Each row was made from one path, in order. Every step used is in the known rows, and no mark comes twice. Write each row's path.
Known rows
duvopep -> serus -> nuza -> toku -> rami: [  1  -2   3  -1  -7  -4  -4  -5  18  -4 -10  -9  -3   4   2   1  -8   2
   5  21   0   4  18   0]
nuza -> luvek -> duvopep: [ -2  12 -13   4  -4  -2   0  10 -12  27   9 -11  -3   0  -1   4 -18  -4
  -2  -2   1  -9 -18   1]
luvek -> duvopep: [  0  10 -19   7  -1   1  -3   4  -4  22   9  -6  -2  -2  -2   0 -10  -5
   0   7  -3  -3  -1  -5]
toku -> nuza -> serus -> duvopep: [-10   6   1  -7  -7  -2   5  -7   9 -19  -5 -10  18   4  -7  -1   3  -2
   0  25  -3   8  -8   2]
serus -> duvopep -> dofi -> rami -> toku -> nuza: [ -1  -9  13   2   8  12  -3  -6  27 -19  -1  30   7  -4  -9   2  15   0
   0 -10  -4  -2 -12   0]
toku -> rami -> dofi -> duvopep -> serus -> nuza -> luvek: [  5 -11  10  -8   0  -8   6   0   6 -27   0   0 -12   9  -5  -2 -13   2
  -2 -24   0  -2  -4   5]
toku -> nuza -> luvek -> duvopep -> lazi: [-16  13 -14   3  -7   4   2   5  -9  24   8   2  -1 -15   0  -2  13   0
  -3  -7  -2   3   1  17]
luvek -> duvopep -> lazi -> nuza: [ -5   2 -14   0  -3   7  -3   4 -10  23   9   1   4  -7  14  -7  22  -1
   0   5   3   3  14   6]
serus -> duvopep -> luvek: [ -3   3  -7   4  -6  -6   2  -9 -11   8  -1  11  13   8  -6   4 -18   0
   1   4   0  -1   1  -1]
serus -> nuza -> toku -> rami -> dofi -> duvopep: [  9   1   9  -1   8 -16   5  -2  11 -23  -4  -6 -12   5 -12   7  -7   2
  -2  -4  -3  -7 -10  -2]
lazi -> duvopep -> serus -> nuza -> toku: [ -3  -2  -7  -4 -16 -12   8   0 -24  -9  -5 -25  -1   5  16   2   0   3
   4  35   0  -4  16   2]
serus -> duvopep -> dofi -> rami: [ -2  -2   3   7   3  -1  -8  -2  11 -22  -2  15   7   0   5   0  -5  -3
  -1 -11   1  -8 -11  -7]
rami -> dofi -> duvopep: [  9   3  -2  -1  13  -6   7   2 -14 -19   3  -5  -9   3 -14  -2  -5  -1
  -6 -18  -3  -1  -5  -9]
toku -> rami -> dofi: [ 15 -15   3   3  14   1 -10   1  28  -3  -5  -6  -1   0 -14  -1  -6  -1
   3 -31   0  19   2 -10]
lazi -> nuza -> toku: [  3   3  -6  -6  -2  -7  -2   4 -18  20  -7 -25   4   5  10   0   7   2
   3  35   7   1   1  -4]
serus -> duvopep: [  0   9 -16   3  -2  -9   0   1   6 -20  -2   3  17   8  -5   3 -11  -2
   1  12  -3   0   0  -9]
luvek -> duvopep -> serus -> nuza -> toku: [ -7   9 -16  -1 -14 -15   4   1 -17   9   1 -11  -5  -2  20   2 -12   0
   4  30  -3  -7  15  -2]
rami -> toku: [ 10   1   5   2   6  15  -1   4  -2   3  -1   9  -1   1  -4   5  -6  -1
   3  -4  -1   5  -4 -11]
luvek -> duvopep -> lazi -> nuza -> toku -> rami: [-4  6  1  4 -1  1 -7  2 11 26 -2 -9  6 -7  4  0 18  1  2 16  5 -2  6 10]
nuza -> serus -> duvopep -> lazi: [-14  18   0  -1 -10   0   3  -1 -11 -23  -6   1  17  -6  14   1   5  -1
   0   8   0   6   3   3]
dofi -> rami -> toku -> nuza -> serus -> duvopep: [ -7   2  25  -7   2   8   1  -7  26 -21  -6  14  14   4  -3   1   6  -1
  -2  12  -3  -6 -16  -1]
luvek -> duvopep -> lazi: [-11  16 -18   9  -4   6  -2   5 -12  18   8   5  -1 -14   8  -1   5  -3
  -1  -4  -3   4  13   3]
rami -> dofi -> duvopep -> serus -> nuza -> luvek: [  3  -7   1 -10  -4 -13  11   3 -18 -24   3  -2 -13   7   6  -2 -14   3
  -2 -20   0  -5  -3   1]
toku -> rami -> dofi -> duvopep -> serus -> nuza: [  5 -14   6  -4   3  -5   5  -6  14 -34   2  10 -12   8  -6  -6  -6   1
   0 -15  -4   3  16  -2]
nuza -> toku -> rami -> dofi -> duvopep: [  8   5  11   2  15 -10   5   0   3 -17  -4 -12  -7   2 -20   3  -4   1
  -5 -11  -1  -5  -7  -4]
lazi -> duvopep -> luvek: [  1  -8  -1   5  -6   6   4  -6 -29  22   2 -14   0   8  -9   2  -6   0
  -1   5   4   2  -1   8]

Which path is each row?
[  2  -8  16   0  11  20  -6  -3  29   6  -1  19  -5   0 -15  -2  12   1
  -2  -2  -4   4   0  -4]
dofi -> rami -> toku -> nuza
[ -2   7 -14   0 -10 -11   1   8  -3  21   8  -4  -9   3  10   8 -21  -2
   0   4  -1  -9 -21   3]
serus -> nuza -> luvek -> duvopep
[ -1   7   3   3   0   5   9  -8 -32  14   3   6 -10   7 -17   0 -15   0
  -7   4   1  -7  -2   3]
dofi -> duvopep -> luvek
[  4   7   4   5   3   1  -6   1  16  12 -11 -20   1   2 -12   3  -8   1
   1  18   2   4   0  -3]
nuza -> toku -> rami
[ -2  11  -3   2   8  -1   8   2 -22 -21   3   6  -8  -9  -2  -3  11   1
  -6 -25  -3   5   9  -1]
rami -> dofi -> duvopep -> lazi
[  5  -8   8  -4  11   5   0   0   6 -14   2   5   0  -1  -6  -8  28   2
  -3 -19   4   5   9   7]
toku -> rami -> dofi -> duvopep -> lazi -> nuza
[  1   1 -11  -3  -4  -1  -1   9 -11  33  10 -12   1   4   5  -1  -3  -2
  -1   4   6  -8 -17   5]
lazi -> nuza -> luvek -> duvopep
[  0  -9 -12  -4 -10  -2   0  -3  -3 -12   1   3  -7   5  12  -5 -11   0
   5  13  -3  10  25  -5]
duvopep -> serus -> nuza
[-12   0   8  -4 -11  -1   6 -15  -9   8  -5   2  14   4  -8   1  -6   0
  -1  15   0   7  -8  10]
toku -> nuza -> serus -> duvopep -> luvek
[  2 -19  19   3   7  22  -1  -4  14  -6   0  10  -2  -5 -12   1  25   0
  -1  -8  -1   1 -12   8]
lazi -> duvopep -> dofi -> rami -> toku -> nuza
[  4  -6   2  -2   6 -16  -4   0  21 -14  -8  -4  18  -3   6   2  19   4
   4 -14   4   7   6   1]
serus -> duvopep -> lazi -> nuza -> toku -> rami -> dofi
[  3  -3   6  -6   1  12   3   4   3  11  -1  -1  -3   0 -14   3   2   2
  -1  -5   0   6 -18   5]
rami -> toku -> nuza -> luvek
[ -5   2 -18   4  -5   7   1   1 -13  11  10  -2   0  -4   3 -11  -8  -4
   1   3  -3   0  25  -4]
luvek -> duvopep -> serus
[ -1  -8  10   6   8  21  -5  -3  18  13   6  23  -6 -12  -9   1  14  -2
  -1 -15  -4  -3 -13   4]
luvek -> duvopep -> dofi -> rami -> toku -> nuza
[ -3  -4   5   5  -5  -3  -8   3   4  11   6  12 -14  -4  17   6 -13  -3
  -2 -15   2 -13 -28   3]
serus -> nuza -> luvek -> duvopep -> dofi -> rami
[ -2  -1  -3  -8  -5   5  -2   8 -20  14   0  -9   3   0  13  -4  13   3
  -1  -1   9   6  -3   8]
duvopep -> lazi -> nuza -> luvek
[  5  -3  17   6   8  11  -5   0  14 -22  -2  33   5  -2   6   7  -2  -2
   2 -19   0 -11 -18  -9]
serus -> duvopep -> dofi -> rami -> toku
[  8  -3  22   3  12  18  -9   3  15   4  -1  23  -7   4   0   2  -5   0
  -1  -9   0  -5  -5 -15]
dofi -> rami -> toku
[ -6  -3  -3  -3  -4  13   8   3  -8  15   9   6   0  -6  -6  -7   1  -1
  -1 -10  -3  -5   6   9]
rami -> toku -> nuza -> luvek -> duvopep -> serus
[ -4   4 -10  -5 -13 -12   3  -1 -18  -2  -7 -14  -4   2  18   0 -10   2
   5  30  -1   2  19  -5]
duvopep -> serus -> nuza -> toku
[  6 -10  -2   1   1 -15  -3  -1  19   1  -1  -5  -3  -5   6   1  -8   1
   6 -14  -2   4  12  -3]
luvek -> duvopep -> serus -> nuza -> toku -> rami -> dofi
[ -8  14 -12   0  -6  -5   0   6 -23  29   1 -15   6 -10  21   0  20   2
   1  26   5  -5   9   6]
luvek -> duvopep -> lazi -> nuza -> toku
[  9 -15   3  -3   4 -13  -4  -2  18 -10  -9  -9  -4  -1   5  -1  -7   3
   6 -13   0  13  17  -6]
duvopep -> serus -> nuza -> toku -> rami -> dofi
[ -4   2 -11  -4  -5  -3  -1   1  -4 -13   1   9  19   2  13  -5  22   2
   2  10   3   4  15   2]
serus -> duvopep -> lazi -> nuza
[ 11  -5  12  -5  14  -9   4   0   5 -12  -4 -13  -4   6 -14  -1  10   2
  -4  -5   4  -6  -9   0]
lazi -> nuza -> toku -> rami -> dofi -> duvopep
[  1  -6   8   7   5  11 -13  -1   3   0  -2   8  -8  -4   4  -3  -4  -4
  -1 -12   3   2  -7  -8]
duvopep -> dofi -> rami
